What can hang from each mark:
J928: J348 J651 J735
J819: J735
J248: J492
J348: J492 J819
J492: J735
J735: J492 J928
J521: J651 J735
J494: J492 J651 J928

Known rows, with every way that one mark hangs from another:
J348{J819}: [-1.181  2.586 -0.334 -0.674 -1.483  0.710  1.963 -0.763 -0.982 -0.672
 -0.963  2.401 -1.765 -0.935 -0.092  0.538 -0.567  0.127 -0.097 -0.835
 -1.266  0.231 -1.020]
J494{J928{J348{J819{J735{J492}}} J651}}: [-2.707  3.509  2.750  0.611 -3.522  4.425  0.420 -1.510 -1.653  0.133
  3.963  4.915 -2.419  0.600 -0.986  2.268 -1.042 -4.038 -3.947  2.816
  1.499  0.470 -1.807]
J928{J348{J492 J819{J735}} J651}: [-1.275  4.086  1.182  0.202 -4.815  1.600  1.476 -0.521 -5.464 -1.148
  2.578  6.195 -3.291  2.056 -0.679  5.014  0.157 -4.049 -2.505  1.046
  1.340  0.306 -3.338]
J494{J492{J735{J928{J348 J651}}}}: [-2.805  0.391  3.581  0.386 -2.636  2.831 -1.438  2.080 -1.813 -2.038
  2.245  0.165 -1.035 -2.082 -0.391  1.368  0.395 -2.200 -1.152  0.253
  1.740  0.012  1.020]
J928{J348{J492}}: [-0.338  0.023  0.151  0.123 -2.063 -0.239 -0.019  0.755 -3.659 -0.599
  1.692  3.649 -1.928  0.524 -1.525  2.936 -0.542 -1.633 -1.285  0.634
  0.902 -0.504 -2.911]
J494{J492{J735} J651 J928}: [ 1.594  0.781  4.836  2.460  1.114  7.773 -1.791  1.459  1.724 -0.729
  4.406  0.543 -1.419 -3.534 -0.626 -0.570  0.151 -2.370 -2.261  2.142
  1.208  0.372  3.215]
J248{J492{J735{J928{J348 J651}}}}: [-4.851  1.091  3.668 -2.017 -3.579  1.987 -3.391  0.068 -1.438 -0.134
  1.803 -2.194 -1.796 -1.415 -0.305  0.339 -0.285 -0.374 -2.091 -1.148
  3.868  0.672 -0.465]
J819{J735{J492 J928{J348 J651}}}: [-7.294  0.405  3.800 -1.737 -5.040  1.192 -1.388 -2.267 -0.909 -2.176
  2.237  0.387 -1.842  3.061 -1.130  1.832 -0.150 -2.774 -2.618  3.448
  2.688 -0.714 -0.057]
J735{J492}: [-2.369 -0.625  0.538 -1.639 -0.429  0.320 -0.755 -0.178  1.396 -2.150
  0.460 -0.111 -1.625  1.648 -1.375  0.136  0.051 -0.742  0.171  2.574
  2.019 -0.553 -0.385]
J248{J492{J735}}: [-2.483  0.856  1.508 -2.402 -0.516  1.459 -2.454 -0.787  1.712 -0.620
  0.936 -3.306 -1.436 -1.368  0.794 -1.229  0.348  1.568 -0.981 -1.261
  2.475  0.357 -0.255]
J494{J928{J348 J651}}: [ 0.434  1.788  2.270  2.369 -1.932  3.645 -0.637  0.622 -2.791  2.316
  3.930  3.777 -0.370 -0.535 -0.921  1.970 -1.043 -3.872 -3.494  1.387
  1.646  0.964 -1.303]
J521{J735{J928}}: [-5.819  0.461  0.342 -0.264 -3.020 -0.428 -1.008  0.347  0.556 -1.332
  0.162  0.299 -0.223 -1.896  1.315  1.054 -0.771 -1.820 -1.241 -1.288
 -0.079 -0.652  2.279]
J248{J492}: [-0.104 -0.562  0.333 -2.256  0.255  1.084 -2.099 -0.622  0.963  0.070
  0.549 -1.285 -1.961  0.096  0.081 -0.227 -0.677  1.649  0.138  0.860
  2.354  0.319 -0.371]
J521{J651 J735{J492 J928{J348}}}: [-8.226  0.838  0.170 -1.999 -5.926  0.374 -1.095  0.618  0.221 -3.119
  0.984  3.469 -1.081  1.545  1.714  2.779  0.997 -3.875 -3.223  0.004
  3.130  1.105  1.653]
J928{J348 J651 J735}: [-0.918  2.927  2.190  1.445 -4.832 -1.207  0.673  0.853 -5.599  1.411
  5.358  2.478 -1.263  1.138 -0.138  4.087 -0.681 -4.943 -3.095 -2.058
  0.583  2.856 -4.332]
J928{J348{J819{J735{J492}}} J651}: [-3.859  4.049  1.604  0.336 -5.904  1.635  1.178 -1.311 -3.971 -1.068
  2.295  4.563 -3.235  3.013 -0.675  3.041  0.413 -3.737 -2.738  0.828
  1.525  1.199 -2.816]
J492{J735{J928{J348{J819} J651}}}: [-6.583  3.445  4.007 -0.036 -5.543  1.476 -0.620  0.351 -3.367 -0.592
  1.026  0.173 -0.836 -2.390 -0.523  1.017  0.181 -2.401 -2.805 -3.111
  1.133  0.518 -0.811]
J348{J492 J819{J735{J928}}}: [-3.563  2.031  1.735 -3.374 -2.096  1.104  1.291 -2.409 -0.996 -3.151
 -0.147  3.209 -2.972 -0.450 -0.775  3.113 -1.090 -0.589 -0.791  2.625
 -0.420 -2.310 -0.544]
J928{J651 J735}: [ 0.874  2.486  1.883  0.364 -1.782 -0.870  0.492  0.722 -2.818  0.866
  4.008  0.503 -0.234  0.586  0.713  3.306 -0.346 -4.087 -1.301 -1.032
  0.503  2.245 -2.199]
J521{J651}: [ 0.622  0.606 -0.757 -1.071 -0.616  0.753  0.456  0.324  0.428 -0.514
 -0.342  1.965  1.146  1.798  1.988  1.118  2.053 -0.794 -0.929 -0.071
  1.580  1.720  1.227]
J928{J348{J819} J651 J735}: [-1.968  5.001  1.907  0.969 -5.990 -0.632  2.220  0.185 -6.347  0.839
  4.473  4.372 -2.725  0.351 -0.178  4.542 -1.061 -4.967 -3.159 -2.593
 -0.459  2.987 -5.162]

Rows:
[-2.193  1.254  1.158  0.093 -2.718 -0.070 -0.249  0.532 -2.914 -1.219
  2.005  2.067 -1.625 -0.784 -0.957  2.078  0.311 -1.659 -2.229 -1.133
  0.978 -0.511 -2.846] => J928{J348{J492{J735}}}
[-1.596  2.277  3.517  0.832 -2.806  2.223 -0.507  0.012 -2.260  1.028
  6.468  3.178 -1.741 -0.041 -1.330  3.197 -1.871 -5.481 -4.199  1.893
  1.760  1.431 -3.213] => J494{J928{J348 J651 J735{J492}}}
[-6.405  1.365 -0.339 -0.799 -5.578  0.043 -0.514  0.776 -0.937 -1.385
  0.671  3.541  0.216  0.251  2.697  2.673  1.088 -3.218 -3.352 -1.960
  1.680  1.486  1.979] => J521{J651 J735{J928{J348}}}
[-3.080  3.257  0.823 -0.469 -3.870  0.524  1.379 -0.107 -3.771 -1.804
  1.227  4.003 -3.055 -1.529 -0.983  2.580 -0.163 -1.528 -2.286 -1.737
 -0.062 -0.341 -3.681] => J928{J348{J492{J735} J819}}
[-4.842  1.787  4.082 -0.408 -2.866  1.365 -1.637  0.727 -1.021 -0.578
  0.627 -2.334  0.735 -2.184  0.049  0.200  0.537 -1.898 -1.589 -2.006
  1.877 -0.129  1.113] => J492{J735{J928{J651}}}
[-1.610  4.755  1.775  0.538 -4.994  1.682  0.973  1.301 -6.017 -1.078
  2.311  5.174 -2.832 -0.315 -0.875  4.359  0.500 -4.248 -2.467 -1.408
  1.759  0.776 -3.621] => J928{J348{J492{J735} J819} J651}
[-7.201  0.612 -0.045 -2.764 -4.072  0.543 -1.139  0.557  1.885 -3.512
  0.170  2.246 -0.473  1.142  2.289  2.298  1.199 -3.339 -1.981  0.518
  3.185  0.630  3.160] => J521{J651 J735{J492 J928}}
[-0.703  4.086  2.881  1.063 -2.606  4.370  0.239  0.526 -3.349  0.365
  3.810  5.406 -2.039 -2.190 -1.150  3.379 -0.929 -4.347 -3.831  0.789
  1.541  0.117 -2.452] => J494{J928{J348{J492{J735} J819} J651}}
[-4.684  0.138  3.051 -3.152 -1.498  1.541 -3.213 -0.746  1.170 -0.808
  0.572 -3.844 -1.493 -2.219  0.089 -1.141 -0.570  1.429 -1.095 -0.824
  2.856 -0.335  0.660] => J248{J492{J735{J928}}}
[-3.395  3.527  1.057 -0.184 -4.986 -1.800  2.652 -1.278 -4.033  0.211
  3.467  3.135 -2.912 -0.839 -0.379  2.646 -1.646 -2.194 -3.073 -3.039
 -2.388  1.948 -5.364] => J928{J348{J819} J735}
[ 0.565  2.494  2.078  0.550 -3.924 -1.181  0.500  1.534 -6.438  0.238
  5.716  4.085 -2.250  1.038 -0.860  6.222 -0.876 -5.718 -2.621 -0.354
  1.421  1.658 -5.048] => J928{J348{J492} J651 J735}
[-2.780  2.436  2.553  0.200 -5.194 -0.987 -0.049  0.626 -4.573 -0.291
  5.615  2.300 -2.491  2.430 -1.206  4.251 -0.754 -5.701 -2.931 -0.037
  2.138  2.391 -4.689] => J928{J348 J651 J735{J492}}
[-3.902 -1.071  2.613 -1.111 -3.404  0.025 -1.305  0.775 -3.713 -0.693
  0.736  2.082 -1.512 -0.985 -2.390  2.667 -1.801 -1.529 -1.320  1.162
  1.264 -1.352 -1.107] => J735{J928{J348{J492}}}
[-3.544  1.806  3.050 -0.598 -5.144  1.496 -0.290  1.372 -6.282 -0.572
  0.983  4.631 -2.480 -0.742 -2.428  4.483 -1.658 -3.667 -1.620  0.839
  1.947 -0.346 -1.633] => J735{J928{J348{J492 J819} J651}}
[-2.683  0.117  3.251 -0.212 -4.132  0.948 -1.557  1.905 -5.677 -0.105
  1.594  3.032 -1.371 -0.081 -2.335  4.159 -1.388 -3.640 -1.438  1.302
  2.767 -0.499 -0.991] => J735{J928{J348{J492} J651}}
[ 3.837 -0.562  3.612  2.610  1.793  7.437 -1.527  1.798  0.863  0.112
  4.093  2.503 -1.937 -2.120 -1.287  0.478 -0.961 -2.289 -1.242  4.247
  1.182  0.408  3.033] => J494{J492 J651 J928}
[-3.215  3.632  2.797 -2.311 -2.782  1.865  0.558  0.574 -2.802 -2.619
  0.054  2.576 -2.383 -2.884 -1.030  3.329 -0.397 -2.321 -0.937 -0.436
  1.134 -1.333 -0.905] => J348{J492{J735{J928{J651}}} J819}
[-5.976  0.496  0.411 -0.169 -4.450 -0.743 -1.059  0.829 -1.833 -1.621
  1.268  2.631 -1.518 -1.648  0.422  2.936 -1.207 -2.967 -2.011 -0.863
  0.492 -0.922  0.409] => J521{J735{J928{J348{J492}}}}
[-5.427  1.138 -0.370 -1.378 -5.011  0.124 -0.542  1.190 -1.450 -2.173
  0.903  4.600 -0.445  0.226  2.338  3.990  0.913 -3.748 -3.062 -0.978
  2.145  0.731  1.559] => J521{J651 J735{J928{J348{J492}}}}
[-1.087  1.227  2.292  0.638 -0.853  2.993 -0.748 -0.085 -0.993  0.256
  3.693  2.909 -0.959 -2.475 -1.138  1.483 -1.092 -2.228 -3.575  0.982
  0.858 -0.897 -1.809] => J494{J928{J348{J492{J735}}}}
[-4.481  0.729  3.310 -1.098 -4.083  1.037 -0.928 -1.699 -2.670 -1.162
  2.184  1.511 -1.162  1.853 -0.593  3.120 -0.267 -2.567 -2.372  2.430
  1.574 -1.090 -0.165] => J819{J735{J928{J348{J492} J651}}}
